What can hang from each mark
T: M W
S: W
J: L
W: B L Q S T
L: J W
Q: W

Known rows, with every way that one mark hangs from another
{T M}: [ 1.436  1.004  0.185  0.366 -1.522 -1.116 -0.110 -0.968  0.316 -1.608
  1.720  0.375  1.195 -0.071  1.540  0.540  0.997 -0.153 -0.946  1.259
 -0.753  0.461 -0.133 -1.459  1.390  2.308  1.091]
{W B}: [ 1.525  0.793  0.012  1.568 -1.120 -1.299  0.014 -0.654 -0.025 -1.316
  1.709  0.449  1.088 -0.039  1.433  0.271  0.772  0.360 -0.774  1.248
 -0.957  0.440  1.704 -1.604  1.365  2.410  0.967]
{S {W {L J}}}: [ 1.046  0.642 -0.111  0.704 -1.804 -0.378 -0.390 -1.232  0.326 -1.135
  1.369  0.187  1.416  1.277  2.051  0.504  1.547  0.516 -1.222  1.264
  0.021  0.078  0.673 -1.829  1.813  3.435  0.209]
{S {W B {L J} T}}: [ 1.020  0.824  0.188  1.419 -1.456 -1.049  0.409 -1.054 -0.109 -1.249
  1.797  0.433  1.259  0.799  1.603  0.424  1.194  0.612 -1.416  1.428
 -0.220  0.472  3.607 -2.275  1.513  4.285  0.772]
{J {L {W T}}}: [ 1.020  0.445  0.005  0.692 -1.759 -0.067 -0.013 -0.789  1.116 -1.385
  1.111  0.413  1.374  0.035  2.077  0.054  1.311  0.483 -1.233  1.297
  0.317  0.399  3.831 -1.929  1.450  1.183  1.586]
{J L}: [ 1.072  0.464  0.010  0.652 -1.519 -0.343 -0.164 -0.849  1.186 -1.334
  1.229  0.151  1.370 -0.182  1.816 -0.196  1.322  0.454 -1.189  1.241
 -0.042 -0.135  0.735 -1.818  1.346  0.553  1.013]
{Q {W B L}}: [ 1.294  0.747 -0.203  1.940 -1.262 -0.993 -0.134 -0.776  0.165 -1.057
  2.300  0.827  1.410 -0.903  1.398  0.294  1.198  1.180 -1.449  1.364
 -0.309  0.324  3.164 -2.650  1.516  4.108  0.237]
{T W}: [ 1.249  0.690 -0.201  0.957 -1.578 -0.499 -0.923 -0.727  0.497 -1.253
  1.323  0.064  1.277  0.339  2.085  0.641  0.951  0.222 -0.667  1.219
 -0.396  0.326  1.251 -1.250  1.768  1.625  1.018]
{Q {W L}}: [ 1.082  0.567 -0.231  1.007 -1.602 -0.306 -0.412 -0.796  0.467 -0.783
  1.643  0.624  1.456 -0.679  1.758  0.321  1.342  0.884 -1.339  1.209
 -0.172  0.136  2.138 -2.359  1.605  3.107  0.152]
{T M {W Q}}: [ 1.335  1.061 -0.028 -0.031 -1.670 -0.797 -0.553 -1.189  0.649 -2.025
  2.073  0.551  1.187 -0.108  1.898  1.098  1.213 -0.111 -0.993  1.359
 -0.598  1.006  1.262 -0.495  1.219  2.602  0.973]
{S {W L {T M}}}: [ 0.911  1.264  0.329  0.023 -1.736 -0.355  0.329 -0.990  0.375 -2.240
  1.658  0.492  1.202  0.144  1.458  0.821  1.202  0.300 -1.314  1.265
 -0.261  0.251  1.598 -2.245  1.326  3.948  0.696]
{L J {W S T}}: [ 1.264  0.651  0.035  0.980 -1.611 -1.170 -0.149 -1.361 -0.379  0.337
  1.002  0.346  1.257  1.069  1.359  0.401  1.342 -0.191 -1.255  1.521
  0.062  1.284  5.063 -1.495  1.821  2.824  1.904]
{T {W L Q}}: [ 0.938  0.750 -0.253  0.003 -1.589  0.187 -0.612 -0.922  0.713 -1.292
  1.533  0.418  1.249 -0.002  1.665  0.757  1.330  0.552 -1.190  1.224
 -0.436  0.769  2.859 -0.898  1.235  3.196  0.271]
{J {L W}}: [ 1.249  0.513 -0.298  0.895 -1.749 -0.258 -0.570 -0.983  1.254 -1.483
  1.312  0.203  1.552  0.297  2.293  0.041  1.449  0.721 -1.083  1.322
  0.296  0.209  1.843 -1.718  1.718  1.318  1.254]
{S {W B T}}: [ 1.371  1.053  0.092  1.426 -1.373 -0.887  0.159 -0.580 -0.041 -2.102
  1.421  0.575  0.923  0.323  1.586  0.666  0.760  0.426 -0.796  1.305
 -0.577  0.202  2.698 -1.841  1.421  2.562  1.031]
{S {W B Q {T M}}}: [ 1.491  1.487  0.369  0.437 -1.460 -1.089  0.519 -1.047  0.146 -2.765
  2.199  0.988  0.930 -0.102  1.413  1.179  0.982  0.058 -1.184  1.454
 -0.780  0.788  2.761 -1.005  0.919  3.510  1.023]
{L J {W B T}}: [ 1.369  0.498  0.133  1.783 -1.477 -1.627  0.123 -0.997 -0.263 -0.782
  1.737  0.615  1.249  0.793  1.881  0.398  0.959  0.107 -1.087  1.488
 -0.207  1.325  5.008 -1.753  1.498  3.366  1.727]
{J {L {W Q S T}}}: [ 1.111  0.705  0.033  0.112 -1.607 -0.040  0.038 -1.279  0.764 -0.733
  1.038  0.635  1.156 -0.049  1.341  0.365  1.636  0.365 -1.534  1.545
  0.404  1.104  5.853 -1.028  1.159  1.837  1.466]
{Q {W L S}}: [ 1.190  0.861 -0.295  1.103 -1.416 -0.651 -0.467 -1.202 -0.013  0.086
  1.528  0.472  1.470 -0.573  0.972  0.222  1.605  0.831 -1.524  1.542
  0.005  0.308  3.200 -2.320  1.752  3.664  0.287]

Rows
[ 0.922  0.646 -0.192  0.354 -1.450 -0.563 -0.552 -1.624  0.073  0.119
  1.556  0.171  1.463  0.746  1.266  0.480  1.835  0.173 -1.540  1.608
  0.013  1.320  4.111 -0.920  1.553  3.991  0.608] : {T {W {L J} Q S}}
[ 1.801  1.002 -0.284  1.220 -1.164 -1.104 -0.410 -1.261 -0.287 -0.777
  1.819  0.845  1.117  0.308  1.022  0.704  1.293  0.538 -1.049  1.539
 -0.392  1.459  4.804 -0.715  1.414  3.680  1.027] : {L {W B Q S}}
[ 1.256  0.882  0.330  0.594 -1.048 -0.761  0.529 -0.533 -0.108 -1.437
  1.636  0.927  0.757 -0.487  1.059  0.513  0.668  0.006 -1.078  1.266
 -1.075  1.081  4.640 -1.007  0.709  2.449  1.047] : {W B Q T}
[ 1.167  1.074  0.512 -0.568 -1.573 -0.616  0.561 -0.946  0.195 -1.782
  1.583  0.862  0.883 -0.506  1.301  0.831  0.969 -0.453 -1.341  1.171
 -0.915  1.111  2.811 -0.910  0.621  2.357  1.254] : {W Q {T M}}
[ 0.881  1.087  0.612 -0.876 -1.538 -0.213  0.861 -0.911  0.307 -1.584
  1.810  0.847  0.904 -0.706  0.985  0.604  1.172 -0.018 -1.529  1.208
 -0.666  1.126  3.490 -1.404  0.595  3.883  0.742] : {W L Q {T M}}
[ 1.287  1.239  0.451  0.215 -1.386 -1.372  0.529 -1.205 -0.357 -0.764
  1.437  0.378  0.895 -0.242  0.591  0.393  1.065 -0.388 -1.195  1.458
 -0.537  0.817  2.916 -1.773  1.240  2.664  1.798] : {W S {T M}}
[ 1.250  0.841 -0.117  0.908 -1.469 -0.761 -0.021 -1.363  0.181 -1.474
  2.066  0.642  1.296  0.891  1.696  0.712  1.539  0.692 -1.360  1.478
 -0.339  0.797  2.637 -1.069  1.276  4.556  0.064] : {S {W B {L J} Q}}
[ 1.314  0.741  0.143  0.255 -1.676 -0.753 -0.101 -1.433 -0.263  0.044
  1.069  0.730  1.095  0.869  1.260  0.666  1.493 -0.340 -1.369  1.530
  0.022  1.767  6.059 -0.588  1.361  2.955  1.555] : {L J {W Q S T}}
[ 0.939  0.791  0.088 -0.015 -1.781 -0.955 -0.324 -1.681  0.593 -1.207
  2.353  0.393  1.637  0.453  1.830  0.851  1.675 -0.065 -1.538  1.518
 -0.183  1.307  2.241 -0.986  1.269  4.508  0.680] : {T M {W {L J} Q}}
[ 0.864  0.958  0.153 -0.450 -1.714  0.701  0.192 -0.810  0.460 -1.890
  0.970  0.762  0.927  0.163  1.525  0.864  1.262  0.499 -1.276  1.133
 -0.419  0.416  3.343 -1.239  1.101  3.205  0.186] : {S {W L Q T}}
[ 1.590  0.986 -0.315  0.234 -1.497 -0.340 -0.687 -1.249  0.061 -0.564
  1.040  0.648  1.108  0.432  1.270  0.689  1.452  0.201 -0.968  1.410
 -0.282  1.219  3.826 -0.378  1.492  2.712  0.995] : {L {W Q S}}
[ 1.225  0.580  0.070  1.605 -1.427 -0.866  0.234 -0.766  0.759 -1.645
  1.777  0.547  1.311 -0.183  1.833  0.024  1.148  0.760 -1.199  1.422
  0.171  0.628  4.759 -2.232  1.292  2.229  1.670] : {J {L {W B T}}}
[ 1.191  0.850  0.028  0.585 -1.125 -0.502  0.249 -0.756  0.184 -1.305
  1.968  0.763  1.095 -0.437  0.959  0.378  1.143  0.689 -1.250  1.280
 -0.872  0.912  3.412 -1.296  0.868  4.098  0.170] : {W B L Q}
[ 1.575  0.999 -0.267  1.311 -1.032 -1.176 -0.549 -1.184 -0.115 -0.859
  1.931  0.532  1.123 -0.028  1.026  0.677  1.263  0.309 -0.947  1.660
 -0.593  1.158  4.203 -0.629  1.353  3.171  1.012] : {T {W B Q S}}
[ 1.366  0.601  0.145  1.072 -1.458 -1.265  0.168 -1.077 -0.142 -0.928
  1.823  0.937  1.135  0.637  1.758  0.690  1.103 -0.030 -1.244  1.432
 -0.415  1.752  5.998 -0.900  1.152  3.453  1.455] : {L J {W B Q T}}
[ 1.150  0.840  0.286  0.400 -1.900 -0.741  0.194 -1.143  1.107 -1.899
  1.762  0.490  1.469 -0.199  2.036  0.321  1.364  0.204 -1.366  1.425
  0.327  0.631  2.911 -2.103  1.321  2.137  1.824] : {J {L {W {T M}}}}
[ 1.127  0.690  0.020  0.819 -1.567 -0.448 -0.034 -1.138  0.582 -0.600
  1.003  0.281  1.292  0.066  1.366 -0.061  1.526  0.444 -1.373  1.524
  0.527  0.592  4.853 -1.928  1.571  1.736  1.781] : {J {L {W S T}}}
[ 1.422  1.230  0.291  0.802 -1.593 -1.453  0.138 -1.267 -0.210 -0.611
  1.770  0.835  1.132 -0.926  0.987  0.595  1.286 -0.098 -1.603  1.574
 -0.221  0.711  3.667 -2.181  1.499  2.893  1.542] : {Q {W S {T M}}}
[ 0.893  0.800  0.138  0.952 -1.394 -0.412  0.173 -1.003 -0.191  0.133
  1.402  0.625  1.188 -0.808  0.776  0.220  1.405  0.650 -1.792  1.451
  0.007  0.540  5.157 -2.548  1.515  3.520  0.741] : {Q {W L S T}}
[ 0.814  0.740  0.262 -0.194 -1.788  0.093  0.225 -1.221  0.273 -1.198
  1.180  0.566  1.119  0.841  1.766  0.782  1.478  0.258 -1.567  1.270
 -0.154  0.753  3.570 -1.195  1.096  3.546  0.335] : {S {W {L J} Q T}}
[ 0.986  0.659  0.034  0.712 -1.360 -1.029 -0.008 -1.403 -0.330  0.599
  1.334  0.030  1.360  0.739  0.852 -0.060  1.624  0.174 -1.550  1.475
 -0.141  0.707  2.686 -1.927  1.627  3.757  0.818] : {W {L J} S}
[ 1.466  1.254  0.209 -0.243 -1.559 -0.814  0.111 -1.401 -0.089 -1.039
  1.487  0.896  0.970 -0.016  0.902  1.006  1.374 -0.203 -1.348  1.513
 -0.293  1.680  4.999 -0.724  1.115  3.579  1.667] : {L {W Q S {T M}}}
[ 1.410  1.260 -0.008  0.064 -1.524 -1.018 -0.591 -1.555  0.249 -1.196
  1.908  0.439  1.235  0.009  1.151  1.029  1.512 -0.168 -1.147  1.591
 -0.376  1.144  2.336 -0.467  1.370  3.050  1.196] : {T M {W Q S}}
[ 0.985  0.886  0.639  0.949 -1.261 -1.917  1.033 -1.238 -0.293 -1.003
  2.588  0.565  1.294 -0.034  1.004  0.188  1.169  0.010 -1.690  1.480
 -0.518  1.189  3.782 -2.598  1.065  5.072  1.317] : {W B {L J} {T M}}
[ 1.267  1.007 -0.027  0.691 -0.896 -0.806  0.268 -1.124 -0.347 -0.485
  1.885  0.590  0.985 -0.385  0.296  0.255  1.389  0.670 -1.341  1.533
 -0.715  1.019  4.367 -1.259  1.023  4.559  0.396] : {W B L Q S}
[ 0.966  0.983  0.377  1.268 -0.903 -1.105  0.694 -0.803 -0.632 -0.248
  1.600  0.456  0.984 -0.396  0.158  0.039  1.078  0.595 -1.397  1.494
 -0.579  0.809  5.441 -2.426  1.189  4.345  1.105] : {W B L S T}
[ 1.042  0.559  0.122 -0.010 -1.795  0.247  0.055 -0.913  1.239 -1.568
  1.191  0.811  1.234 -0.141  2.025  0.391  1.419  0.325 -1.347  1.245
  0.242  0.904  4.750 -1.069  1.049  1.350  1.320] : {J {L {W Q T}}}
[ 1.142  0.774 -0.219  1.694 -1.224 -0.879 -0.483 -0.749  0.272 -1.278
  2.178  0.233  1.432 -0.007  1.512  0.353  1.033  0.976 -0.987  1.409
 -0.444  0.571  2.887 -2.061  1.616  4.126  0.589] : {T {W B L}}
[ 0.797  0.926  0.102  0.320 -1.685  0.208  0.062 -0.663  0.332 -1.665
  0.928  0.355  0.992  0.413  1.615  0.648  1.102  0.592 -1.166  1.134
 -0.228 -0.011  2.398 -2.060  1.475  3.043  0.445] : {S {W L T}}
[ 1.376  1.084  0.080  0.683 -1.375 -0.477  0.284 -0.707  0.132 -2.229
  1.540  0.887  0.843  0.084  1.538  0.975  0.890  0.328 -1.028  1.237
 -0.793  0.664  3.635 -0.977  0.966  2.622  0.844] : {S {W B Q T}}
[ 1.271  0.481 -0.108  2.126 -1.372 -1.592 -0.147 -1.175 -0.008 -0.456
  2.472  0.705  1.681 -0.204  1.717  0.194  1.438  0.784 -1.656  1.521
 -0.122  0.650  3.393 -2.589  1.597  4.382  0.445] : {Q {W B {L J}}}
[ 0.867  0.363 -0.178  0.991 -1.700 -0.727 -0.722 -1.163  0.372 -0.486
  1.639 -0.034  1.545  0.869  1.991  0.343  1.419  0.382 -1.300  1.343
  0.017  0.668  2.134 -1.819  1.814  3.403  0.743] : {T {W {L J}}}
[ 1.152  0.583  0.061  1.530 -1.239 -1.426  0.204 -1.004 -0.171 -0.444
  2.121  0.344  1.396  0.497  1.316 -0.002  1.212  0.578 -1.378  1.419
 -0.459  0.736  2.621 -2.152  1.421  4.237  0.647] : {W B {L J}}
[ 1.390  0.894 -0.133  2.076 -1.066 -1.357 -0.187 -1.130 -0.269 -0.161
  2.212  0.688  1.454 -0.770  0.745  0.130  1.433  1.116 -1.567  1.601
 -0.190  0.513  4.154 -2.537  1.643  4.602  0.462] : {Q {W B L S}}
[ 1.184  0.972  0.143 -0.220 -1.718  0.250 -0.058 -0.802  0.397 -2.064
  0.861  0.751  0.767  0.302  1.787  0.999  0.983  0.047 -1.055  1.098
 -0.571  0.427  2.618 -0.655  1.087  1.630  0.648] : {S {W Q T}}
[ 1.510  0.672 -0.178  1.167 -1.403 -0.572 -0.214 -1.089  1.019 -1.889
  2.060  0.691  1.458 -0.039  2.012  0.284  1.477  0.856 -1.175  1.402
  0.026  0.905  3.730 -1.079  1.155  2.431  1.002] : {J {L {W B Q}}}
[ 1.603  1.275  0.327  1.773 -1.194 -2.187  0.466 -1.251 -0.514 -0.864
  2.487  0.980  1.212 -1.091  0.696  0.517  1.122  0.239 -1.587  1.707
 -0.420  0.914  4.677 -2.418  1.398  3.785  1.566] : {Q {W B S {T M}}}
[ 0.828  0.671  0.214  1.073 -1.511 -1.075  0.200 -1.364 -0.347  0.753
  1.508  0.548  1.412 -0.149  1.044  0.156  1.610  0.328 -2.033  1.550
  0.239  0.829  5.383 -2.552  1.578  3.795  0.916] : {Q {W {L J} S T}}
[ 1.587  0.878 -0.202  1.206 -1.220 -0.927 -0.125 -1.395  0.557 -1.025
  1.934  0.612  1.414 -0.014  1.221  0.212  1.744  0.817 -1.330  1.636
  0.162  1.035  4.793 -1.039  1.314  2.911  1.244] : {J {L {W B Q S}}}
[ 1.081  1.193  0.596  0.092 -1.151 -0.975  1.092 -0.955 -0.055 -1.817
  2.420  1.002  0.979 -0.900  0.657  0.564  1.060  0.221 -1.585  1.362
 -0.868  1.264  4.516 -1.724  0.526  4.857  0.824] : {W B L Q {T M}}
[ 1.305  0.939  0.028  1.140 -1.466 -0.964 -0.102 -0.932 -0.204 -0.089
  1.154  0.752  1.066 -0.693  1.012  0.363  1.155  0.190 -1.531  1.413
 -0.171  0.464  4.524 -2.041  1.581  1.994  1.234] : {Q {W S T}}
[ 1.562  1.122  0.034  0.852 -1.312 -1.541 -0.363 -1.201  0.385 -2.204
  2.745  0.701  1.268 -0.268  1.692  1.033  1.078  0.098 -0.903  1.499
 -0.766  1.186  2.298 -0.724  1.110  3.552  1.036] : {T M {W B Q}}
[ 0.941  0.594  0.448  0.576 -1.170 -0.947  0.832 -1.002 -0.203 -0.640
  1.938  0.800  1.075  0.009  1.004  0.282  1.182  0.208 -1.706  1.365
 -0.670  1.426  5.583 -1.568  0.699  4.274  0.761] : {W B {L J} Q T}
